In the rows, 128 means zero.
Known rows, with every step that occurs
rafebo-pozo-lusa: [ 56 125 152  88 111 108 133 182 133 134 150 111 123 179 134 150 158 128
 164 131  98 131 154 170 152 163 150 129 143 116 116 120 135]
tiru-rafebo-pozo: [149 115 123 161 126 125 114 178 145 147 149 114 117 149 129  83 170 146
 105 135 122 166 128 172  99 153 140  95 148 124 115 116 149]
tiru-rafebo-pozo-lusa-lusi-gotapo: [ 75 106 165 176 109  97  82 191 157 155 138 131  63 129 136 109 121 140
 140 182 161 121  69 167 105 145  80 122 132 106 108 105 182]
rilifu-mosuz-kadi-lusi-lusa-pozo: [154 182 122 122 145 111  69 115  97 145 142  91 138 119 101 180 108 107
 147 170 157  94 112  94  73 130 136 131 153 101 158 170  74]
vefaz-gotapo-lusi-lusa-pozo: [219 161 141 174 140  88 154  69 125 172 100 133 119 126 150  65  91 132
 139 156 119 122 154 126  71 116  51 134 104 118 147 118 163]
kadi-lusi-lusa-pozo-rafebo-tiru: [121  99 153 118 134 102  95 177  67 162 158  97 138 137 147  97 121 137
 178 155 146  82  96  66 106 167  65 165 156 145 131 176 143]
rafebo-pozo: [140 132 123 105 106 124 144 170 114 145 156 117 137 163 131 100 167 141
 130 116 121 153 166 176 126 163 157 112 149 124 124 117 153]
tiru-rafebo-pozo-lusa-lusi-giku: [ 75 100 147 177 141  45  79 192 159 164 120 128  59 142 137 103 108 144
 150 151 156 126  68 168  87 149 141 125 104 111 100  97  95]
lusa-pozo: [157 136 131 159 136 131 119 136 104 147 128  96 134 149 132 111 129 120
 118 127 165 136 141 168 130 158 160 110 160 148 117 124 126]
tiru-rafebo-pozo-lusa-lusi-rilifu-mosuz: [ 42 110 164 162 154  79  55 180 230 135 152 123  66 152 112 157 130 149
 101 143 158 131  66 172 115 140 180 138 144 100 115 103  96]
mosuz-kadi-lusi-rilifu: [169 134 125 122 107 169 112 122  65 132 162 110 150  79 147 169  81 134
 104 118 139  95 143  95 126 122 139 136 119 111 147 167  99]
rafebo-tiru: [138 125 116 118  98 166 156 154 127 150 156 111 144 161 122 116 172 162
 133  75 132 120 137 122 126 163 140 120 165 159 131 131 182]
lusi-gotapo-vefaz: [177 139 123 139  89 169 203  94 116 136 117 149 127  90 119  94 122 135
 136 120 151 123 161 141 113 101  91 133 142 136 144  99 217]
mosuz-rilifu-lusi-livi-tiru-rafebo-pozo-lusa: [ 54 145 167  88 159  79  90 117 164  70 148 161  79 167 119 135 211 123
 105 173  88 183  93  92 201 111 159 130 108 104 120 147  84]
tiru-rafebo: [150 108 112 175 132 164 113 143 151 135 116 101 136 131 131 129 148 130
  96 111 121 135 128 162 104 137 136  91 147 140 109 114 128]
vefaz-gotapo-lusi-livi: [202 138 109 128 115 142 205  67 142 140  89 138 144  90 170 101 114 134
 111 115  87 137 185 126 122  93  72 133  78 126 148 132 196]
rilifu-mosuz-kadi: [107 174  82 110 128 174 116  93 160 100 133 116 174 120  97 223 139 113
 123 113 130 116 143 122 125 128 210 102 162 120 137 137  93]
kadi-lusi-livi-tiru: [178 101 111  79 129 150 152 149  79 106 127 116 138 121 137 125 141 126
  99 104 111 159 144  99 155 123  91 128 101 143 150 166 129]
vefaz-gotapo-lusi-livi-tiru-rafebo-pozo-lusa: [134 123 134 146 164  83 150 129 193 105 101 169  80 142 154 110 144 140
 103 159  51 188 123  91 141  87  50 131  51 120 147 130 166]
kadi-lusi: [161 119 113 107 102 174 133 161  77 136 147  86 160 113 131 146 105 136
 135 105 106 122 163 140 131 145 103 100 131 133 130 157 141]
livi-lusi: [144 116 140 108 128 154 155 120 113  98 121 156 147 155 102 141 136 126
 100 103 103 158 142 170 162 122 158 103 171 129 115 109 125]
mosuz-rilifu: [137 150 132 110 110 164 145  97 112 120 152 117 169 123 148 138 124 125
 119 127 140 131 157 126 134 143 159 101 161 136 110 136 117]
rilifu-lusi: [118 137 106  98 117 154 135 108 131 107 122 120 159 146 100 156 171 118
 132  99  94 131 157 177 176 144 175 104 151 122 125 115 122]
vefaz-gotapo: [173 127 113  95 106 171 177 105 130 129 115 115 166 111 122 145 121 133
 115 121 119 137 187 146 112 144  95  98 127 112 139 127 178]
mosuz-kadi-lusi: [163 145 103 121 108 192 115 132  50 127 155 100 174  97 135 193  85 123
 140 135 122 107 137 102 137 128 126  96 132 125 138 185 117]
mosuz-rilifu-lusi-livi-tiru: [137 157 126  57 141 137 143  61 122  66 126 164 138 135 115 138 192 109
  91 124 112 165 133  91 206 114 173 129 119 128 131 150  90]
giku-lusi: [109 126 114 130 123 187 136 110  84 136 132 129 164 127  95 113  94 130
 126  87 126 121 173 155 171 119 157 121 128 152 119 117 115]
vefaz-gotapo-lusi-livi-tiru: [211 138  98 117 142 136 207  68 150  97  85 163 134 112 149 100 121 130
  82 108  80 173 175  89 145  88  70 124  61 146 155 128 172]
mosuz-kadi-lusi-giku-popira: [132 139  97 154 104 154 116 127  79 147 143 101 181  66 107 177  86 102
 167 106 153 101 119  76  94 111 162 135  95 123 145 155  25]
lusa-pozo-rafebo: [ 96 106 137 136 152 133 113 140 103 115 116 103 154 129 146 142 116 101
 135 143 150 122 129 146 157 161 156 127 154 152  98 134 106]

Rows
[ 92 151 121 103 169 116  54 121  97 106 130 100 162  99 119 206  97  88
 167 188 140  79  93  75 100 131 128 145 155 104 139 184  58]
rilifu-mosuz-kadi-lusi-lusa-pozo-rafebo
[159 186  96 117  92 183 147  80 100 102 145 141 153  54  88 187  87 137
 143 137 135 113 144  74  99  77  95 121 139 109 176 159 176]
rilifu-mosuz-kadi-lusi-gotapo-vefaz
[ 77 124 151 107 153  84  98 126 124 132 132 133 129 164 112 104 187 124
 177 140 133  88  93 100 153 163 133 165 173 139 124 137 121]
rilifu-lusi-lusa-pozo-rafebo-tiru
[114 109 150 126 157  90 111 132 105 139  98 111 136 138 156 110 129  88
 158 170 154  90 134 138 111 151 125 159 161 125 108 117  87]
lusi-lusa-pozo-rafebo
[136 141 126 115 158 135 114  70 149  73 121 156 118 125 118 125 195 117
  63 139 110 183 107  86 180 101 157 112 119 130 122 145  82]
mosuz-rilifu-lusi-livi-tiru-rafebo
[175 139 111 157 127 120 161  91 143 157 102 130 133 143 158  90 123 120
 153 110  81  97 166 143  83 105 101 134 124 143 128  96 127]
gotapo-lusi-lusa
[ 73  98 140 120 158  86 109 181 168 106 115 136  73 176 135 116 199 126
 103 145 104 176 100 124 156 126 126 139 107 129 122 124 118]
lusi-livi-tiru-rafebo-pozo-lusa
[100 115 138 166 167  83 123 150 183 107 108 158  68 166 158  97 167 134
 112 136  53 173  97 110 164  87 104 137  81 151 122 121 125]
gotapo-lusi-livi-tiru-rafebo-pozo-lusa
[100 109 156 126 143  91 111 153 115 155 135 117 129 161 145  85 160 127
 165 143 167  84 104  92 106 172 117 173 173 154 118 135 141]
lusi-lusa-pozo-rafebo-tiru
[ 80 105 138 135 124  84 120 144 137 148 102 119  99 133 133 152  82 121
 168 111 159  91 101 163 116 146 150 143 106 121 110  96  80]
pozo-lusa-lusi-giku
[ 73 107 154 127  98 140 120 145 132 147 123 123 102 120 137 160  96 113
 156 144 166  83 103 160 134 142  92 137 132 118 114 101 176]
pozo-lusa-lusi-gotapo
[ 47  85 148 206 163  54  65 199 188 133 126 144  85 160  92 118 123 112
 137 147 172 165  33 116 103 123 169 126  93 142 111  95  16]
livi-tiru-rafebo-pozo-lusa-lusi-giku-popira
[113 136 122 118  87 181 145  96  89 144 134 144 142 101 100  77 103 130
 127 104 136 108 175 149 147 106 108 151 114 122 130  97 175]
giku-lusi-gotapo
[139 173  86  82  82 177 110 108 120 109 161 119 159  71 100 208 114 123
 131 133 126 102 136  91 100 118 110 119 127  83 164 165 160]
rilifu-mosuz-kadi-lusi-gotapo
[ 69 117 153 121 120  45 120 182 127 160 133 134  81 156 142 114 105 137
 177 138 162 119  98 172 115 166 159 143 106 106 116 101 104]
rafebo-pozo-lusa-lusi-giku
[119 173 124  81 109  98 145  62 122 108 137 148 147 114 124 123 147 127
 139 109 123 136 158 125 136 136 196 130 114  99 125 115  72]
mosuz-rilifu-lusi-giku
[223 121  98 175 164 137 171  80 173 105  77 159 111 104 145  92 129 140
  61 125  75 182 138  86 117  70  55 109  57 148 145 130 163]
vefaz-gotapo-lusi-livi-tiru-rafebo
[158 103 144 151 125 139 123 133 123 145 140 122 114 119 148 109  87 134
  91 101 187 107 120 168 129 145 169 132 137 136 117 108 113]
lusa-lusi-rilifu
[115 124 125 102 124 177 145 103  84 145 109 125 142 114 112  83 123 124
 115  89 135 120 173 154 181  99 150 162 109 142 124 127 132]
giku-lusi-livi
[ 95 154 125 106 149 114  62 138 103 128 158 108 152 118 108 185 123 126
 175 163 156  70  67  27 105 150 120 161 165 127 148 195 100]
rilifu-mosuz-kadi-lusi-lusa-pozo-rafebo-tiru
[ 77  89 154 176 170  93  66 203 159 116 140 141  77 188 117 143 122 126
 115 160 139 167  48 136 151 144 129  87 132 148 104 123 101]
livi-tiru-rafebo-pozo-lusa-lusi
[159 119 135  91 124  95 166 117 115 115 101 168 134 140 109 107 133 134
 108  88 115 155 141 164 119 123 163 134 131 111 116  85  98]
livi-lusi-giku
[175 161 103 120 125 131 180  62 224 110 120 147 146  98 126 147 102 155
  84  77  75 143 182 127  96 102 129 142  90 105 162  99 153]
vefaz-gotapo-lusi-rilifu-mosuz
[176 129 104 146 124 148 176 100 136 144  97 122 130 114 170  92 135 127
 119  88  88 124 162 149 141  96 125 144 106 152 124 122 154]
gotapo-lusi-livi
[181 127 131 163  95 156 172 104  99 148 115 146 104  92 121  88  74 131
 132 130 196 117 118 151 115 105  86 119 150 150 135 103 205]
lusa-lusi-gotapo-vefaz
[ 99 120 167 198 114 104 118 163 144 154 133 159  49 122 123  91  95 149
 147 184 169 128  62 153 108 104  64 124 142 130 119 102 206]
tiru-rafebo-pozo-lusa-lusi-gotapo-vefaz
[ 74  89 127  95 116 166 143 164 133 118 150 118 166 134 140 141 155 134
 151 102 122 101 129 104 155 164 142 140 166 161 111 141 163]
pozo-rafebo-tiru
